In the rows, zero is written as 128.
Known rows, with every step that occurs:
sopano, pudu: [172 133 140 107 129 125 143 145 105 132 138 139 149 140 148 123 129 128
 132 118 122 116 147 159 142 133 158 105 116 134 151 127]
niba, sakoz, sopano, teso: [134 118 124  76 134 138 134 163 142 116 119 106 114 110  89 138 108 121
 133 115 116 124 106 105 142 152 131  88 106  75 161 116]
teso, sopano: [113 124 110 102 117 138 112 140 117 100 114 141 118 117 129 142 115 110
 141 102 116 114 109 126 161 122 132 142 114 128 122 127]
kivano, pemi, niba, sakoz, kirek, luma: [132 109 166  37 145  96 174 178 112 170 151 108 144 128 140  86 131  75
  90 155 116 138 150  96 103 138 107  74  83 105  82  79]
niba, pemi, maza: [141 103 131  79 144 140 156 139 138 167 122 158 175 104 141 121 178  82
 157 128 116 112 114 126 111 153 115  88 107 125 103 116]
pemi, maza: [122 101 121 107 141 141 137 133 135 124 119 147 167  99 158 110 143 101
 154 131 129 137 110 121 104 135 126 112 128 146 129 125]
sopano, teso, maza, pemi, niba, sakoz, bugol: [139 124 181   5 127 122 152 187 118 200 113 113 157 152 111  80 164 111
 212 118 145  92  81 151 129 123 113  26  77  96  58  93]
pudu, sopano, teso, maza, pemi, niba, sakoz: [136 102 153  31 168 100 169 160 100 173 115 137 134  98  93  76 128 110
 212 113 104 111  91 140 143 136 126   4  49  90  82  71]
niba, sakoz, sopano, teso, maza: [141 104 130  42 122 141 135 158 122 109 120 119 144 118 108 124 116 104
 154 114 129 125  88 105 163 132 123  77 114 101 139 113]
pudu, sopano, sakoz: [149  95 142 118 152 119 139 115 112 107 139 141  98 112 106 106  76 131
 153 157 105 123 136 127 144 122 155  88  73 113 147 108]
niba, sakoz, sopano: [135 108 120  82 118 147 134 176 139  99 118 113 129 121 100 143 118  94
 102 132 112 133 119 115 133 130 124 117 106  82 137 142]
sopano, sakoz, kirek: [154 112 142  95 114 132 131 126 141 133 129 128 121 140 140 105 108 132
  90 166 140 130 131 114 111 107 125 106 122 151 163 116]
kirek, sakoz: [139 131 173 116 143 123 125 136 115 136 138 133 127 103 123 123  96 146
 133 145 129 145 135 114 126 134 138 108 109 125 132  89]
niba, sakoz, kirek, luma: [164 108 149  75 135 108 147 148 122 125 148  91 140 115 159 132 107  98
  58 146 135 152 110  73 112 136 133 118 108 116 147 109]
sopano, teso, maza: [135 125 133  87 133 123 128 107 108 139 129 136 145 128 133 109 130 140
 178 109 147 116  92 120 161 125 125  86 135 145 127  96]
pemi, niba, sakoz: [144 145 158  83 131 128 149 162 133 168 122 125 147 137 104  98 136 108
 120 121 137 148 142 139 107 132 121  97  99  84 102 123]
pemi, kivano: [113 110 122  99 134 124 130 149 176 125 123 123 129  84 142 123 150 128
 123 148 133 119 145 135  96 145 113 144 135 139 103 136]
sopano, sakoz, niba, pemi, bugol: [155 120 182  64 114 135 157 128 136 214 133 152 139 135  86  85 171 136
 137 129 113  99 158 181 105 120 110  63  65 107 105 122]
pudu, sopano, sakoz, niba, pemi: [172  98 174  85 156 122 168 127 108 190 128 155 122 125  80  95 130 102
 154 141  71 107 168 158 140 117 133  63  54  97 115 118]
kivano, pemi: [101 120 141 102 132 114 137 146 113 132 137 137 118 132 125 111 143 118
 156 147 105 108 148 134 128 130 106 100 112 125 100  91]
maza, pemi, niba, sakoz, kirek, luma: [142 114 161  37 155  87 172 172 117 181 142  97 153 117 141 105 139  89
  92 137 122 137 115 106  91 129 128  74  75 114  89  84]
sopano, sakoz, niba: [151 134 186  98 131 129 141 116 107 171 136 138 143 152 107  84 124 136
 140 140 116 133 168 161 114  92 130 110 110 135 136 114]
maza, pemi, niba, sakoz, kirek: [137 120 148  49 123 115 161 187 147 189 106 118 141 126 119  94 160 102
 100 138 127 129 118 136  81 123  99  61  92 108  99 108]
niba, pemi, bugol: [132 117 125  94 111 139 146 138 158 170 128 143 123 109 102 129 173 127
 129 117 123  98 116 147 118 157 108  82  84  98  99 136]
bugol, pemi: [115 143 141 107 147 118 127 113 121 117 150 146 112 137 140 134 136 120
 146 123 135 130 147 146 117 130 125 114 105 127 106 105]
sakoz, sopano: [113 100  96 117 126 145 130 156 141 100 118 122 128 116 110 144 118  97
 112 129 107 122 125 121 145 123 130 131 127 121 129 155]
kirek, sakoz, niba: [142 129 196 108 146 128 136 136 107 178 128 136 145 111 111  97 115 138
 129 134 107 153 158 143 116 113 123 104 116 132 123 106]
maza, pemi, niba, sakoz, sopano, pudu: [156 122 147  28 142 121 175 220 112 161 120 129 167 133 102 109 147  84
 138 117  89 106 144 180 124 130 150  44  61  87 100 117]
kirek, sakoz, sopano, teso, maza: [129 101 144  65 146 136 130 140 108 116 126 131 143  94 113 121  88 126
 164 132 123 132  96  99 171 129 137  68 116 135 131  87]
teso, maza: [136 115 134  95 116 132 129 122 110 122 129 141 156 138 149 117 136 110
 147 129 139 129 108 126 151 107 120 119 134 152 104 121]

Rows:
[154 129 137  77 117 140 153 175 159 172 105 116 145 130 122  94 141  98
  68 132 142 154 131 120  97 127 100  90 116 105 118 139]  pemi, niba, sakoz, kirek
[155 135 122  80 120 135 128 158  95 103 124 149 143 129 146 139 113 110
 144  91 109 102 125 156 175 125 159 117 101 132 140 120]  teso, sopano, pudu
[103 110 138  45 132 131 162 207 127 143 119 127 131 132  83  97 142  72
 133 138  90 122 160 138 122 132 101  69  80  75  73 112]  kivano, pemi, niba, sakoz, sopano
[139 142 154  56 134 128 150 160 149 160 125 134 125 139 137 101 148  88
  84 129 149 153 149 136  87 132  95  74  94 103  96 120]  bugol, pemi, niba, sakoz, kirek
[147  99 155  73 146 144 167 141 131 207 109 159 193 109 131  97 199  74
 155 115  98 119 141 153  99 131 100  84 111 130  94 134]  sakoz, niba, pemi, maza
[ 97 110 127  95 119 121 135 144 143 146 126 130 116  98 116 116 159 148
 155 124 119  95  97 162  98 137 119  77  82 124 100 113]  maza, pemi, bugol
[143  97 158  87 151 129 129 132 121 103 153 139  77 141 122 113  90 105
 178 165 120 100 139 146 133 123 150  78  44  98 102 118]  pudu, sopano, sakoz, bugol, pemi
[ 95 104 130  72 143 104 139 159 162 139 122 124 127  80 140 123 168 131
 155 156 114  95 132 155  82 139 111 113 111 147  80 104]  maza, pemi, kivano
[120  84 123  74 163 101 144 125  97 132 123 142 115  86 117 106 119 127
 221 119 100  93  78 128 166 131 137  33  79 132 106  75]  pudu, sopano, teso, maza, pemi
[179 114 135  63 121 143 152 196 120 103 130 124 153 134 120 140 118  90
 107 122 105 121 138 147 146 138 154  93  93  86 156 143]  niba, sakoz, sopano, pudu
[140 118 154   5 131 110 161 170 126 196 103 124 159 126 126  75 162 113
 150 118 144 120  83 125 114 122  96  19  98 126  99  77]  sopano, teso, maza, pemi, niba, sakoz, kirek
[ 85 104 131  95 113 128 136 151 139 134 135 143 104 110 113  98 151 140
 152 138 113 100 133 149 110 145  98  78  87 115  93 104]  kivano, pemi, bugol
[137 128 176  22 129 111 160 168 101 177 122 138 177 145 125  86 166  95
 172 125 129 125 111 158 115 106 112  55  80 114  57  84]  teso, maza, pemi, niba, sakoz
[164 143 150  33 152 131 168 190 117 133 143 143 152 148 119 114 132  70
 125 105 109 129 173 180 129 137 149  57  61  79  99 127]  bugol, pemi, niba, sakoz, sopano, pudu
[103  92 138  36 129 107 139 154 142 130 123 136 160  91 164 108 177 111
 175 153 126  98 115 154 101 115 103 102 119 168  57 100]  teso, maza, pemi, kivano
[112 116 136  87 160 130 134 115 125 115 141 163 154 110 170 116 149  94
 170 127 136 137 128 138  93 138 125  93 104 144 104 101]  bugol, pemi, maza
[120 134 140  49 150 135 151 171 135 130 131 133 133 135  99 119 135  70
 123 118 123 144 157 149 114 133 119  82  74  77  80 131]  bugol, pemi, niba, sakoz, sopano
[157  79 164  57 164 118 170 147 153 186 122 152 126  79  93  89 148 100
 150 163  76  97 185 167 108 132 118  78  62 110  90 124]  pudu, sopano, sakoz, niba, pemi, kivano
[143 104 157  14 112 120 163 183 129 178 105 130 174 135 142  82 167  82
 121 137 138 132  99 135 100 102  91  48  96 132  75 103]  teso, maza, pemi, niba, sakoz, kirek
[109 115  95 108 143 137 127 141 143 117 117 114 110 104  94 138 109 127
 143 112 112 110 109 110 156 141 135 101 128 116 151 132]  sakoz, sopano, teso
[126 101 140  14 132 121 143 171 110 121 120 119 146 115 105 123 138 105
 182 117 112 102  72 121 150 124 122  44  88 105 116  81]  niba, sakoz, sopano, teso, maza, pemi
[134 139 175  16 148 104 161 157 102 192 120 131 162 132 108  79 157 126
 201 106 136 113  96 147 123 127 115  24  81 108  79  61]  sopano, teso, maza, pemi, niba, sakoz
[149 104 171  24 135 147 153 139 105 182 112 179 180 118 123  92 161  73
 180 111  90 106 136 158 127 108 122  83  74 131 101 100]  teso, sopano, sakoz, niba, pemi, maza
[150 131 163  76 114 146 141 191 147 176 112 103 140 158 106  98 146  98
 132 134 146 123 130 142 109 132 117  99  93  72  80 158]  pemi, niba, sakoz, bugol
[134 161 173  62 151 114 151 144 127 158 143 142 133 146 120 103 142 103
 136 115 143 150 159 157  97 137 114  80  75  84  77 100]  bugol, pemi, niba, sakoz
[127 117 174  44 136 129 125 148 169 122 155 126 104 131 152 112 138 124
 164 182 154  93 165 164  83 131 125 114  86 129  72 119]  sopano, sakoz, bugol, pemi, kivano
[162 135 204  83 147 125 154 144 108 215 130 149 151 116  98 109 152 117
 131 133  93 130 162 145 121 130 116  78  94 108  99 100]  kirek, sakoz, niba, pemi
[119 129 146  96 127 136 117 144 136 122 142 125 107 159 141 135 141 104
 152 136 145 106 131 146 117 130 122 114 102 113  82 139]  sakoz, bugol, pemi
[131 116 166  34 126 133 128 184 184 119 139 114 110 119 154 128 161 101
 140 160 157 109 146 151  74 155 101 117  87  89  64 137]  niba, sakoz, bugol, pemi, kivano
[148 116 199  53 152 123 161 165 152 210 122 144 155  73 113 103 172 116
 129 154 100 121 184 154  89 148  99  97  99 123  74 110]  kirek, sakoz, niba, pemi, kivano
[134 128 169  70 122 137 124 128  97 142 121 150 132 142 110  97 111 119
 150 112 101 121 149 160 146  83 130 122  96 136 126 111]  teso, sopano, sakoz, niba
[140 110 169  41 133 149 130 168 148 118 134 135 147 134 162 116 155  72
 173 141 154 125 110 137  81 146 115  83  81  95  91 122]  niba, sakoz, bugol, pemi, maza
[136 107 161  75 162 126 147 140 127 146 146 145  93 146 108  87 100  93
 179 156 121 109 159 165 127 121 147  58  35  94  68 129]  pudu, sopano, sakoz, bugol, pemi, niba
[ 94  92 140  77 145 125 144 148 121 129 128 157 155 105 155  93 154  94
 184 148 105 115 129 128 101 140 104  82 111 140  99  86]  kivano, pemi, maza
[120 142 165  36 130 138 122 151 117 139 136 149 110 171 119  99 117  93
 178 121 140  98 146 169 139 103 138  92  54 109  54 114]  teso, sopano, sakoz, bugol, pemi, niba
[110 126 133  36 155 115 159 189 132 172 110 110 132 113  69 108 139 112
 168 107 104 108 108 138 123 142 126  37  74  79 103  94]  maza, pemi, niba, sakoz, sopano, teso
[147 119 151  25 138 130 180 224 106 147 131 138 158 145 102  92 140  71
 136 129  83 110 176 167 135 136 128  47  68  79  92 111]  kivano, pemi, niba, sakoz, sopano, pudu
[107  87 127   8 111 133 140 174 140 127 117 121 134  93  95 115 149 126
 178 111 119  92  56 139 134 137 113  24  68  95 110  97]  niba, sakoz, sopano, teso, maza, pemi, bugol
[100 121 139  39 149 123 161 193 129 158 119 121 118 119  69  89 133 103
 165 120  98 108 147 126 133 151 106  38  82  67  97  87]  kivano, pemi, niba, sakoz, sopano, teso
[ 94 105 113  39 154 119 156 161 114 167 110 129 158 115  97  95 150 100
 195 104 107 100  96 143 155 115 123  42 101 139  70 101]  sakoz, sopano, teso, maza, pemi, niba
[105  67 113  45 169  98 148 145 141 128 117 138 114  42 129 101 139 128
 216 143 103  83  95 134 132 147 121  48  87 148  81  83]  pudu, sopano, teso, maza, pemi, kivano
